What can hang from each mark:
k_301: k_192 k_299 k_426 k_902
k_192: k_299
k_426: k_299 k_301
k_299: k_192 k_301 k_426 k_548 k_902
k_548: k_299 k_426 k_902
k_902: k_299 k_301 k_426 k_548

Each row was made from one small tree. The marks that hang from a mark follow it in brackets, in the order of their numbers. Every link used is in the known rows. Write each row's tree.
In the rows, zero is written as 128.
Known rows:
k_192{k_299{k_548{k_426 k_902}}}: [143  90 148  91  70 116 109 113 129  84  90  88 108 107 176 136 141 119
  96 136 119 126  99 132 155]
k_548{k_426 k_902}: [136 107 155 106  86 129 121 117 110 160  93  69 113 123 181 135 143 123
  99 147 121 143  93 129 185]
k_426{k_299{k_548}}: [146  88 160 144  97  86 114 122 127  93  81 116 102 115 161 111 151 114
 118 140 103 116  99 147 150]
k_299{k_192 k_426 k_548}: [149 110 144 106  57  91 123 109 128  77  59 102  81  79 141 107 160 155
 107 140 123 151 103 175 137]
k_299{k_301 k_902}: [147  85 145 103  98 104 101 100 106 133  62 113  93  97 161 106 135 139
 108 136 125 170 104 161 183]
k_299{k_902}: [146  86 144 121  98 104 113 105 119 137  84 101  98 105 165 115 131 134
 102 130 120 166 103 142 187]
k_426{k_299 k_301{k_902}}: [152  89 193 178 102 103 123 113 115 161 104 105 115 133 161 114 134 120
 210 143 115 135  89 142 156]
k_192{k_299{k_548}}: [147  81 138 111  78 104 111 117 135  74  88 106 101 100 161 133 137 126
 105 126 115 131 102 138 143]
k_426{k_299{k_902} k_301}: [154  77 181 159 115  92 119 108 119 132  96 103 105 121 166 102 137 122
 173 143 117 123  92 140 157]
k_301{k_192 k_902{k_426}}: [141 108 152 164  80 119 144 110 129 202  96  99 104 106 142 143 160 147
 133 130 116 177  95 150 161]
k_301{k_299}: [139  88 159 130  98 128 130 120 119 135  88 108 110 116 172 135 137 136
  99 122 102 158 103 136 164]
k_548{k_299 k_902{k_426}}: [130 103 172 104 101 145 125 115 116 156  95  68 111 107 195 133 150 118
  55 135 119 155  99 161 189]
k_192{k_299{k_548{k_426}}}: [144  86 135  98  76 102 114 117 132  79  88  97 105 105 169 135 148 125
 101 138 114 118 101 127 142]
k_902{k_301{k_299{k_426}} k_548}: [137 111 161 144  80  83 154 130 107 161  76 114  90 103 163 111 186 128
  59 164  94 167 100 205 154]
k_192{k_299}: [147  85 143 121  84 112 118 120 135  95 102  97 105 102 160 138 135 134
 107 122 120 131  98 111 151]
k_902{k_299{k_192} k_426 k_548}: [141 120 132 124  80  68 152 134 124 146  76  88  78  77 164 120 196 133
  20 150  94 149  92 177 169]
k_301{k_192 k_902}: [141  96 160 174  72 134 138 108 123 189  98 114 107 117 144 142 138 144
 149 127 119 185  96 136 155]
k_426{k_299 k_301}: [151  82 178 171 114  96 128 123 120 136  99 100 109 128 159 114 139 122
 182 144 112 111  89 137 141]
k_299{k_301{k_426}}: [146 103 146 138  96 109 117 116 105 145  72  92 101 101 142 123 157 144
 112 147 121 150  95 161 159]
k_548{k_902}: [141  99 159 127  88 130 116 117 115 152  91  83 108 114 168 132 125 124
 106 128 121 163  95 147 187]
k_192{k_299{k_301 k_548{k_902}}}: [148  84 152  91  72 117  96 109 122  76  71 107 101  94 164 126 132 124
 105 128 124 142 101 161 153]
k_426{k_301{k_299{k_192 k_548 k_902}}}: [151  76 166 123  94 120 124 101 117 123  68 107  99 112 172 114 129 139
 153 134 112 164 101 166 151]
k_902{k_548{k_426{k_301{k_192}}}}: [137  94 141 143  92 103 156 129 113 180  92  90  99 126 167 129 168 127
 114 162 101 130  88 156 137]

Write each row's tree:
[142 103 137 136 111  79 152 134 118 185  87  75  91 107 162 122 176 125
 109 155  99 133  90 196 159] => k_902{k_426{k_301} k_548}
[144 103 160 134  83 111 136 112 105 175  91  84 108 122 170 128 147 137
 158 157 118 152  91 132 161] => k_548{k_426{k_301{k_902{k_299{k_192}}}}}
[140  85 138 133  90 107 135 116 116 144  74  97 102 122 158 129 150 128
 147 156 110 133  98 162 129] => k_299{k_548{k_426{k_301{k_192}}}}
[142  93 168 100  89 138 112  95 108 114  67  95  97  91 179 108 157 147
  65 144 130 165 102 149 169] => k_548{k_299{k_192 k_301{k_426} k_902}}
[145 101 157 147  75  75 134 114 110 115  79 104  90  87 146 116 153 132
 121 148 112 151 100 196 139] => k_902{k_299{k_426{k_301} k_548}}
[144 103 155 120  91 101 126 122 125 115  88  90 105 119 171 118 168 135
 105 153 113 106  93  96 154] => k_548{k_426{k_299{k_192}}}
[143  76 169 172 100 138 152 115 120 169  93 106 109 124 155 140 134 145
 167 129 109 154  94 145 125] => k_426{k_301{k_192 k_299}}
[143 110 168 128 100 107 120 121 126 147  93  74 106 107 169 124 156 119
  92 134 116 133  92 150 187] => k_548{k_902{k_426{k_299}}}
[146 119 169 136  91  97 127 122 123 159  76  80  97 101 163 112 173 125
  81 155 119 147  91 165 185] => k_548{k_902{k_301 k_426{k_299{k_192}}}}
[150  87 141  89  80  99 114  96 118 110  55  94  89 105 173 103 147 139
 128 154 122 151 101 156 159] => k_299{k_192 k_548{k_426{k_301}} k_902}
[147 111 162 145  84 116 112 107  99 169  77  98 107 106 144 124 152 142
 140 146 124 174  95 166 174] => k_299{k_301{k_426 k_902}}
[150  86 170 127 105  90 101 106 116 107  75 120  98 105 164  98 149 126
 115 139 117 132  99 140 170] => k_426{k_299{k_301 k_902}}
[145  93 150 114  78 106 100 105 102 137  53 127  99 107 155 114 134 127
 146 142 116 180 105 196 167] => k_299{k_301{k_902} k_548}
[131 102 160 120  85 108 142 125 113 133  95  98  95 103 180 117 170 124
  53 148 105 146  99 178 152] => k_902{k_548{k_299{k_426}}}
[144 121 148 144  96  54 151 140 126 159  69  97  80  97 160  99 216 123
  48 176  95 129  91 189 162] => k_902{k_301 k_426{k_299{k_192}} k_548}
[136 110 187 160  55 128 157 106 119 173  99 124 102 107 155 136 171 147
 110 129 102 186  97 172 139] => k_301{k_192 k_299{k_426} k_902{k_548}}
[130 107 150 115  84 104 152 132 105 164  72  97  93 115 192 111 193 121
  31 186 102 150  97 171 157] => k_902{k_301 k_548{k_299{k_192} k_426}}
[145  98 142 124  74  91 132 117 114 115  67  99  92  99 164 119 155 133
 102 154 109 147  97 155 146] => k_902{k_299{k_192 k_548{k_426{k_301}}}}
[137 102 149 128  95  85 138 134 117 140  94  96 101 123 178 117 180 114
  76 160  94 110  91 139 157] => k_902{k_548{k_426{k_299}}}
[142 119 133 109  81  68 142 130 113 143  59  98  74  71 160 112 198 138
  25 154  99 152  94 194 166] => k_902{k_299{k_192 k_301} k_426 k_548}
[152  93 167 114  89  86 110 109 120  97  64 121  85  96 168  88 166 132
  87 144 113 133  95 146 164] => k_426{k_299{k_192 k_301 k_902{k_548}}}
[149  96 165 184  85 101 134 103 132 122  88 102 100 104 138 120 180 137
 103 146 113 130  92 143 131] => k_301{k_192 k_426{k_299{k_548 k_902}}}
[148 109 159 178  94  77 131 125 113 144  75 100 100 111 143 110 182 122
  99 173 109 139  95 176 154] => k_902{k_301{k_426{k_299{k_548}}}}
[140  93 152 141  91 101 132 123 111 146  62 121 100 114 164 119 155 124
  91 154  99 173 107 186 159] => k_902{k_301{k_299{k_548}}}
[154  86 163 105  86  86  95 100 122  70  50 128  87  94 163  87 155 132
 109 142 118 135 102 155 157] => k_426{k_299{k_192 k_301 k_548 k_902}}
[140 109 164 152  79 104 128 122 104 169  81  95 100 104 165 123 146 117
  71 152 116 182  95 175 189] => k_548{k_902{k_299 k_301}}
[139 114 152 128  70  68 138 124 101 129  74 113  80  78 152 109 181 132
  53 154 104 156  96 203 152] => k_902{k_299{k_301 k_426} k_548}
[147  87 160 130  98  86 104 118 117  90  63 126  98 109 158 103 152 118
 123 144 108 121 100 163 146] => k_426{k_299{k_301 k_548}}
[138  99 174 156  81 138 138 116 114 178  81 102 106 115 163 133 147 130
  90 141 114 182  97 163 167] => k_548{k_902{k_301{k_192 k_299}}}
[149  79 186 178  94 113 131 112 125 133  87 108 106 125 155 118 142 117
 177 143 113 121  89 162 122] => k_426{k_299{k_548{k_902}} k_301{k_192}}
[147  93 143 149 102 105 148 120 136 161  97  78 100 100 145 140 161 145
 140 136 118 128  91 150 134] => k_902{k_426{k_301{k_192{k_299}}}}
